(in the rows, 128 means zero)
Known rows, with every step that occurs
ridut, fedig: [103 101 163 160 106 101 124 123  70 117 141 102 142 142 119 145 116 146
 129 143 147 134 147  93 130 128 116  58 101 114 116 126 125 122]
ridut, fedig, teses, lanamik, filero, petu: [137 143  99   8 106 115 109 100 109 138 124 168 102 148 130 129 128 130
 112 153 109 125 114 146 119 163 114 102 109 108 140 143 182 111]
vulifif, filero: [107 115 150 147 113 117 114  97 154 124 157 117 133  66 123 151 107 143
 159 123 135 128 140 116 124 112 140 108 121 140 138 121  92 160]
teses, fedig, ridut, petu: [114 121 151  88 120 123 134 118 151 112 128 115 134 117 138 116 162 124
 148 107 150 119 136  96 171  93 121 107 111 115 103 164 150 122]
nabu, teses, lanamik, filero, petu, zufeput, fedig, ridut: [151 163 112  31 141 150 158 126 184 151 138 142 102 185 136 124 186 132
 123 171 115 116 137 175 119 154  76 169 158 144 145 121 133 114]
zufeput, fedig, teses: [106 101 159  76  91 130 127 182 146 110 165 112 122  91 117 147 135 145
 126 138 128 150 130 111 113 121 135 120 118 129 124 114 122 154]
teses, fedig, zufeput, petu, ridut: [111 106 131 180 150 127 134 173  96 157 116  89 134  57 133 130 113  95
 136 114 159 128 159  93 148  99  99 147 130 150 112 135 114 112]
zufeput, fedig, ridut, petu: [ 99 125 180  90 126 118 138 135 161 119 153 111 127 121 128 124 182 165
 138 128 122 128 110 100 157  85 116 130 100 128 103 141 146 115]
ridut, fedig, zufeput: [115  92 172 182 122  90 117 132  82 131 126 106 129 114 119 145 101 129
 121 141 145 155 168  85 130 112 128  93 107 139 111 111 120 124]
fedig, zufeput: [111  96 166 219 114 122 124 145 101 132 127 110 121  55 120 151  95 124
 135 124 128 141 147  84 126 120 136 126 117 155 117 101  87 146]
nabu, teses: [105 115 134 123 126 130 142 162 153  96 151 106 144  95 121 151 132 144
 154 146 133 140 143 136 112 142 114 102 136 132 118 115  83 153]
teget, teses, lanamik, filero, vulifif: [147 153 113 177 142 160 137  95  68 132 119 159 119 195 115 103 126 129
 107 106 109  85  85 142 139 158 150 131 124 100 139 112 137 137]
teget, teses, lanamik, filero, vulifif, fizefub: [144 177  85 213 155 156 142  79 123 130 106 141 114 193 103 109 118 104
 115 104 104  94 133 161 131 146 161 153 120 114 141 101 150 143]
filero, lanamik: [103 122 149 244 115 149 116 149  53 127 132 141 136 130 113 142  74 156
 145 135 114 112 114  81 152 138 128 120 103 141 133 107 103 137]
zufeput, fedig, teses, lanamik, filero: [126 133 151   4 126 124  99 133 142 122 148 133 101 171 131 131 116 145
 118 134 102 125  99 139 104 150 121 145  87 115 149 115 147 137]
teses, fedig, ridut: [101 116 166 125  99 144 133 135 149 121 138 112 125 116 131 122 138 100
 142 114 152 115 156  86 166 116 113 108 127 123 119 139 125 146]
ridut, petu, zufeput, fedig, teses, lanamik: [151 110 106 102 106 100 117 149 120 103 124 130 133 121 138 134 162 159
 120 149 128 142 125 132 105 133 138 129  95 121 112 127 131 112]
petu, filero: [106  98 177 121 102 134 146 118 111 121 142 106 143  85 126 148 154 153
 136 129 143 123 126 114 115 138 135  72 125 139 148 109  80 140]
ridut, petu, zufeput, fedig, teses: [145  97 129 107  87 113 149 158 145 110 145 111 130  99 131 146 162 167
 124 140 142 159 141 139 112 108 142 113 114 135 108 123 133 119]
teses, lanamik, filero, petu, zufeput: [152 143  92 168  96 144 141  82  79 162 113 145 113 143 133 145 120 129
 123 142 116  95 103 128 110 173  98 121 126 135 149 120 113 103]
teget, teses, fedig, zufeput: [144  97 135 205 126 123 118 152 119 129 110 109 152  80 123 138 120  86
 110  92 158 136 149  97 123  90 144 133 160 130 118 127 122 145]
lanamik, teses, fedig: [120 115 128 155 109 113 124 144 119 110 135  97 141 177 126 151  81 101
 136 101 146 152 113 104 102 145 119 120 136  92 117 147 108 130]
teget, teses, fedig, ridut, petu, filero, vulifif: [150 127 148  73 129 159 182 104 131 122 119 149 140 150 127  80 234 125
 112  97 171 108 135 143 183  85 176 102 173 107 122 152 162 130]
petu, ridut, fedig, teses, lanamik, filero: [142 125 114  37 148 105 124  81 137 114 123 153  99 168 148 108 153 131
 111 143 106 117 155 176 120 167 101  88  84 118 139 125 156 111]
nabu, teses, lanamik, filero, petu: [131 161  86  40 148 138 131 116 129 135 129 147 118 142 128 143 134 136
 146 154 107 107  93 159 101 168  90 142 139 122 147 135 127 125]
nabu, teses, lanamik, filero: [126 148 123  50 162 119 115 112 146 111 135 126 124 175 136 136 117 144
 146 141 109 120 113 161 100 174  99 125 104 118 144 118 106 136]
teget, filero, lanamik, teses, fedig, zufeput, petu: [133 137 130 204 167 133  87 207  66 152  97 119 172 188 126 131  41 107
 124  98 104 181 116 126 131 118 153 209 145 114 121 132 159 132]
lanamik, filero, petu, ridut, fedig: [132 131 117  90 134 131 177  70  95 164 135 135 105 153 130 135 159 140
 123 145 125 102 129 144 131 129  70  80 127 129 140 141 163  85]
ridut, petu, zufeput, fedig, teses, lanamik, filero, teget: [160 157  96  43 115 125 121 120 159 130 124 144  98 174 144 106 120 154
 118 159 109 122  83 150 101 128 146 143  94 135 131 130 157  99]

Rows
[102 107 138 220 148 128 134 164 119 148 125  97 129  16 130 135 120 126
 135 125 125 132 147 112 142 117 111 148 118 167 108 113  96 116]
fedig, zufeput, petu, ridut
[144 135 124 179 157 106  89 127 130 143 120 147 118 169 124 140  25 102
 143 104 136 168 148 109 123 109 158 198 152 140 142 129 118 145]
vulifif, filero, lanamik, teses, fedig, zufeput
[ 95 108 172 170 133  90 100 170  78 149 128  86 144  83 119 142  80 137
 120 139 145 164 154  84 137 111 125 115 100 138 102 122 134 106]
ridut, fedig, zufeput, petu
[124 122 100 114 129 112 153  67 125 151 143 142 124  74 127 135 176 139
 140 156 142 114 161 139 134  97 100  89 154 140 135 149 138 112]
vulifif, filero, petu, ridut, fedig
[119 115 110 103 182 126 147 198 153 137 124  87 142  67 137 130 134 100
 146 135 163 148 181 140 132 106  94 157 157 153 109 134 111 123]
nabu, teses, fedig, zufeput, petu, ridut
[113 111 117 121  91 123  91 149 132  89 129 145 125  64 129 134 117 126
 132 138 110 128 125 122 117 169 143 113  99 122 122 117 104 156]
fedig, teses, lanamik
[125 158  81 189 131 131  73  96 178 115 121 155 147  56 125 109 109 120
 132 134 117  95  86 130 111 113 169 141 143 133 138 133 104 158]
vulifif, filero, teget, teses, lanamik
[137 145 126  90 106 161 138 119  92 124 134 172  80 166 121 103 104 129
 124 131 106 112 116 147 145 182 158 131 101 112 136 105 139 146]
fedig, teses, lanamik, filero, vulifif
[132 134 132 243 135 148 113 152  83 113 119 142 164 202 122 138  86 146
 130 111  68 156  96 152 118 153 153 155 131 107 131 114 128 151]
teget, filero, lanamik, teses
[132 142  97 147 119 138 102 114 188 129 134 127 151  78 124 114 103  98
 137 112 162 108 114 113 120  71 164 124 174 129 138 153 128 161]
vulifif, filero, teget, teses, fedig
[145 155  85 136 126 144 115  89 113 144 111 159 134 117 124 136 147 123
 111 111  98  86  60 142 110 148 111 137 142 111 148 139 147 119]
teget, teses, lanamik, filero, petu
[107 116 205   8 136 118 152 113 169 122 151 110 131 125 134 120 224 176
 130 132 136 128 117 122 144  88 130 111 115 136 132 137 137 114]
zufeput, fedig, ridut, petu, filero
[124 136 146  87 107 168 138 127 207 124 123 131 142  92 134  88 183  91
 109 119 156 101 126 124 148  94 159 100 182 140 144 141 126 150]
petu, filero, teget, teses, fedig, ridut
[118 138 144 120 133 120 103  86  97 130 128 126 117 165 134 135  95 140
 136 122 104  99  90 117 115 167 105 115  80 117 148 117 115 124]
teses, lanamik, filero
[167 160 108 129 123 157 139 102 172 159 121 151 116 159 133 116 199 121
  86 128 108  94 105 157 127 131 100 165 161 134 146 126 151 108]
teget, teses, lanamik, filero, petu, zufeput, fedig, ridut
[165 131 118  26 128 102 123 110 142 124 129 132 110 185 147 130 148 165
 116 135 115 136 110 161 100 139 127 135  84 123 134 127 155 100]
ridut, petu, zufeput, fedig, teses, lanamik, filero
[114 133 131 245 120 135 110 154  91 110 131 142 129 175 115 147  49 144
 134 122  96 147  93 111 124 166 133 146 117 122 126 115  98 130]
filero, lanamik, teses
[154 121 138 114 164  98 124 130  86 129  95 141 136 196 134 130  91 130
 126 108 141 167 111 115 121 109 158 168 139 130 138 143 135 100]
ridut, petu, filero, lanamik, teses, fedig, zufeput
[121  89 126 109 111 114 148 131 139  99 141 129 120  87 134 126 170 133
 119 147 132 140 185 150 133 137 116  64 111 129 115 125 134 129]
petu, ridut, fedig, teses
[141 106 122 137  87 124 115 167 115 110 135 124 126 116 130 137 141 134
 113 157 131 139 146 123 102 157 134 128 113 131 127 103 102 138]
petu, zufeput, fedig, teses, lanamik
[112 132 160 176 156 123 104 180 102 148 117 124 135 120 121 138  55 146
 119 124 110 177 105 126 120 153 157 182 137 155 139 107  98 114]
fedig, zufeput, petu, filero, lanamik, teses
[134 145  78 171 172 139 111 143 205 163 114 117 143   9 134  97 112  83
 128 113 156 119 141 133 138  55 151 179 183 165 125 148 133 133]
vulifif, filero, teget, teses, fedig, zufeput, petu, ridut
[126 122 111 224 125 124  89 126 106  98 113 132 161  89 123 132 141 124
 116 114 112 101  95 117 116 146 134 115 123 109 123 123 103 142]
teget, teses, lanamik
[131 165 133  96 123 168 129 107 224 139 129 135 112 148 136  87 129  90
 115 101 130  95 107 130 154  98 132 125 154 130 137 145 162 140]
lanamik, filero, teget, teses, fedig, ridut
[126 147 118 146 151 134 161 165 123 158 110  83 120 168 103 120  78  75
 123 109 164 180 176 134 123 125 182 187 165 129 127 118 130 126]
lanamik, teses, fedig, zufeput, petu, filero, vulifif, fizefub
[138 111 107 145 142 102 147  79 135 165 125 146 110  49 128 137 156 121
 131 153 145 134 185 133 135  81 111 125 163 165 128 132 135 116]
vulifif, filero, petu, ridut, fedig, zufeput
[112 125 148 133 107 126 127 137 187 104 138 114 121 162 133 126 115  90
 131  98 133 150 134 116 138 142 115 134 140 106 110 148 120 139]
lanamik, teses, fedig, ridut
[126 116 152 223 101 181 169 142  33 130 134 132 150 154 110 120 148 140
 134 124 114 123 130 129 153 127 168 109 137 106 119 104 129 164]
teget, filero, vulifif
[120 133 130  18 148 117 148 143 202  93 135 117 142 127 141 117 186 127
 159 127 154 140 159 143 156  97 110 119 136 118 100 163 144 132]
nabu, teses, fedig, ridut, petu
[158 141 110 211 125 126 137 131 136 116 108 147 128 219 141 117 106 125
 129 112 131 152 143 128 159 132 131 152 130 122 105 149 137  98]
filero, lanamik, teses, fedig, ridut, petu, zufeput
[146 153  72  19 180 117 155  83 119 136 119 151 115 186 139 125 183 136
 129 174 116 105 134 185 110 161  62 111 138 121 141 144 155  91]
nabu, teses, lanamik, filero, petu, ridut, fedig
